Each row comes from the steps of one walk. Every step used is in the known rows, and no mark comes twice. Write the walk behind each row, first mark first.
Known rows
gezuni -> gese: [  4   3  -5  -2 -10   9 -10  -9  -2   5   4   5  -4   6   3   1  -2  -8
   2  -2  -6   2  -6 -11 -19]
pulel -> tukemi: [ -9   2   5  -1   4  -7  -1  19  -1  -1   4   5  10  -1   7  -5  10 -11
  -9   3  -6   3   9  -7 -23]
butapif -> tukemi: [  6  -6  -1   4  -1   4 -10   4  -2   1  -7   7  12   6   5   4   4   6
  -2 -10 -16  -2   1 -12 -27]
kasog -> pulel -> tukemi: [ -3   3  -4   0  13 -11  -1  15  -2   9   9   7   9  -8   6  -5  13 -10
  -9   0  -6   2   7 -15 -27]
pulel -> kasog -> famufot: [ -1  -8  -6  -1  12   6  -3   9  -7  24  -4  -3   7   0   4   1   0  16
  -1   5 -11  -1   1 -10 -32]
tukemi -> pulel -> vugal -> kasog -> famufot: [  7  -6 -16  -4  15  -2   4  -7  -6  29  -1  -9   5  -7  24  -3   1  26
  -5 -11 -10  -3   3 -13 -22]
tukemi -> pulel: [ -5   1 -10   4   3  -1   7 -21   1  -6  10  -9   8 -12  14   1   0   9
  -8  -8  -4  -5  -1  -6  -8]
butapif -> tukemi -> vugal: [ -6  -4  -9  11   2   5  -8   5   0  -2  -5  -3   9  -5  11   9   5  20
  -9  -6 -16  -1  -1 -17 -58]
gese -> kasog -> pulel: [  1   1 -17   0  10  -6  -1  -6  -3  30   9   2   2  -7  -4  -2  -3   8
   4   2  -1   1   3  -7  -8]
butapif -> tukemi -> vugal -> pulel -> kasog: [-13  -7 -16   3   6  -1   4  -2   1   2   5  -6  11  -2  14   9   6  21
  -5   7 -14  -5   5  -2 -48]
gese -> radepus: [-5  2  5 -5 -4 11  2  3  1 -9 15 -9 -2 -3 -7  1 -8 -8 10 -8 -1  1  1  6
 11]
vugal -> tukemi -> pulel -> kasog -> famufot: [ -6  -8 -11  -1  18   0   1  -3  -8  24   0  -4   9  -8  15   1   2  20
  -7  -2 -18  -3   1 -16 -45]
butapif -> tukemi -> pulel: [ -1  -3 -10   6   2   1   0 -18  -1  -5   5  -4  16  -8  17   4   3  14
  -9 -15 -15  -7   0 -15 -26]
pulel -> kasog: [-10  -3  -4  -1   2   1   1  11   0   7   6  -1   9   2   4   2   0  10
   0  16  -6   0   4   7 -17]
kasog -> pulel -> vugal: [  1   2  -3  -1   8 -10   4  13   3  18  12  -2   3 -10  13   0   8  11
  -9  -9   3   3   6  -7  -9]
gezuni -> gese -> radepus: [ -3   5   1  -6 -11  18  -5  -3   0  -5  17  -6  -5   2  -5   1  -9 -13
  12  -9  -6   2  -3  -1  -3]
butapif -> tukemi -> pulel -> kasog: [-10  -5 -12   4   2   2   1  -2  -1   3  10  -4  20  -4  17   5   2  19
  -6   5 -16  -5   4  -3 -35]
vugal -> pulel -> kasog -> gese: [ -4  -9  -6  -5  -4   5   1  -5  -6   8  12 -10   5  -1 -12   0   2   6
  15  -3 -10  -4  -1   2  -6]
tukemi -> pulel -> vugal -> kasog: [  2  -1 -18  -6   7 -11  10 -12   2  14  12 -10   7  -8  33  -3   1  23
  -5  -7  -4  -3   7   3  -2]
vugal -> pulel -> kasog: [-10  -5 -12  -2   5  -4   8  -5   1   3   7  -5   7   1   8   5   4  12
   0  10  -7  -4   5   6 -20]
gezuni -> gese -> kasog -> pulel -> tukemi -> butapif: [ -8   0 -11   2  11  -6 -12  -7  -1  29   8   7  16  -9  14   1   5 -10
  -6  -1  -8   2   1  -7 -66]
butapif -> tukemi -> pulel -> vugal -> kasog -> gese: [  6  -8 -10  -7  -3   1  -2  -9  -6  16  13 -11   9  -5   7  -4   2  15
  12 -18 -13  -4   1  -4  -3]
vugal -> pulel -> kasog -> gese -> radepus: [ -8  -4   1  -8  -7  15   3  -1  -4  -3  23 -16   2  -4 -15   1  -6  -4
  21 -10  -8  -2   1   8   7]
gese -> kasog: [-10   1  -7  -1  -7   0  -1  -1  -2  23   4  -2   5   4  -3  -2  -9   8
   7  10  -1   2   9   6  -5]
butapif -> tukemi -> pulel -> kasog -> gese -> gezuni: [-13 -12 -10  -4  -4   9 -11   5  -3  20   4   5  11  -1 -14   3  -8   6
  18   1 -17   0   3   2   1]

Which walk is each row?
[-10  -1 -11   0  12 -15   7 -24   0   0  10   0   6 -17  24   1   4   7
 -11 -14 -13  -5   0 -13 -27]	vugal -> tukemi -> pulel
[ -9   3  -1   1   1  -6   9   2   5   4  15 -10  10 -12  24   2   6  16
 -14 -12   1   0   7  -4 -11]	tukemi -> pulel -> vugal
[ -6 -11 -15  -7  -2   3  -8  -1  -2  24   5   3   8  -3  -4   0  -7  10
  17  -8 -15   0   4   1   9]	butapif -> tukemi -> pulel -> vugal -> kasog -> gese -> gezuni
[  4  -6 -23   1   8  -3  -2 -10  -1  10  -3  -4   6  -3  24   2   1  25
  -1  -3 -15  -4   2  -6 -35]	butapif -> tukemi -> vugal -> kasog
[-14   3 -15   7   7  -3  -6  10  -1  12   8  -2   8 -12  12   2   7   9
 -11   4 -12   3   4 -20 -66]	gezuni -> gese -> kasog -> pulel -> tukemi -> vugal
[-16   1  -5   8   6  -3  -2  16   1  -4   2  -5   7 -11  13   3   9   8
 -14   4  -9   2   4 -12 -56]	pulel -> tukemi -> vugal
[ 14  -2 -23  -4  18 -10   2 -15  -2  21   7   2  -1  -9  10  -4   1  10
   3  -4  -4  -3  -2  -7  -1]	vugal -> kasog -> pulel
[ -9  -4  -6  -1  22 -19  -5 -10   2  27   5   8   9 -15  26   4   8   0
  -9 -13  -9   0  -1  -5 -63]	kasog -> pulel -> vugal -> tukemi -> butapif
[ -4  -9  -6  -1  -6   9  -4  -4  -7   8  13  -9  15  -5  -6   0   1  11
  12  -6 -16  -5  -2  -5 -17]	butapif -> tukemi -> pulel -> kasog -> gese
[-10  -2   0   2  10  -6  -8  -1   1  12   2   4  16  -7  15   1   7 -11
  -8  -1  -5   1   2   0 -56]	pulel -> tukemi -> butapif
[  9  -8 -16  -3  15  -1   0  -5  -7  30  -3  -7   9  -5  25  -1   3  28
  -6 -15 -15  -3   3 -17 -32]	butapif -> tukemi -> pulel -> vugal -> kasog -> famufot
[  4  -2 -13  -8   5 -10   7  -1   2  17   7  -5   3  -2  26  -3   1  18
  -1  -3  -2  -1   8   6   1]	pulel -> vugal -> kasog
[-10  -3  -5   1  13  -9  -3 -12   1   9   3   2  15  -8  18   3  10 -10
  -9  -5  -6  -2   3  -1 -59]	vugal -> pulel -> tukemi -> butapif
[ -6   0  -2   3   0  -5   4   4   4   5  12  -7  15  -9  26   3   8  19
 -15 -16  -6  -1   7 -10 -23]	butapif -> tukemi -> pulel -> vugal
[ 11  -7 -15  -5  15   1  -1  -8  -8  28  -8  -4   0  -1  12  -4  -2  18
   2  -5 -10  -2  -1 -11 -16]	vugal -> kasog -> famufot
[ -8   3 -11  -3 -14   6  -8  -7  -3  27   6   2   3   8  -1  -1 -11   2
   8   8  -6   3   5  -2 -19]	gezuni -> gese -> kasog
[ -7   4  -9  -1   7  -9  -5  12  -3  22  12   8  11  -4   6  -6   8  -9
  -5   4  -9   4   9 -16 -35]	gezuni -> gese -> kasog -> pulel -> tukemi
[ -4 -10 -13 -10  -2   5  -8  -1  -3  23   1   5   0   1 -15  -2 -11   1
  24   0  -9   2   2   7  24]	vugal -> kasog -> gese -> gezuni
[ -8  -8  -6  -4   0   1  -1  -7  -7  10  16  -7  10  -9  -3  -1   1   8
  11  -5 -16  -4  -2  -4 -18]	vugal -> tukemi -> pulel -> kasog -> gese
[ -9  -5  -5  -1  17 -14  -7 -17   0  18  -1   9   7 -10  20   4   4  -6
  -5  -8 -10  -1  -3  -2 -59]	vugal -> tukemi -> butapif
[ -5   3  -7  -1   5 -10   3  13   2  29  14  -3   6  -8  11  -1   3  15
  -6  -4   3   4  10  -4 -11]	gese -> kasog -> pulel -> vugal
[  4  -3 -18  -5   6 -10   6 -10   2  14   9  -7  11  -5  34  -2   3  25
  -6 -11  -9  -4   7  -2 -11]	butapif -> tukemi -> pulel -> vugal -> kasog
[ -7  -3 -17   4   7  -6  10 -20   2  -8   1 -11  -3  -9  11   8   7  15
  -7  -7  -4  -5   1  -7 -32]	tukemi -> vugal -> pulel
[ -3  -2 -21  -1  10  -8   2  -2   0   8   3  -5   5  -7  25  -2   4  17
  -5   4 -10  -2   5  -4 -35]	pulel -> tukemi -> vugal -> kasog
[  3   2 -19  -1   4  -2  -7 -11  -3  32  11   5   1  -4  -2  -2  -4   4
   5   1  -5   2   0 -12 -18]	gezuni -> gese -> kasog -> pulel
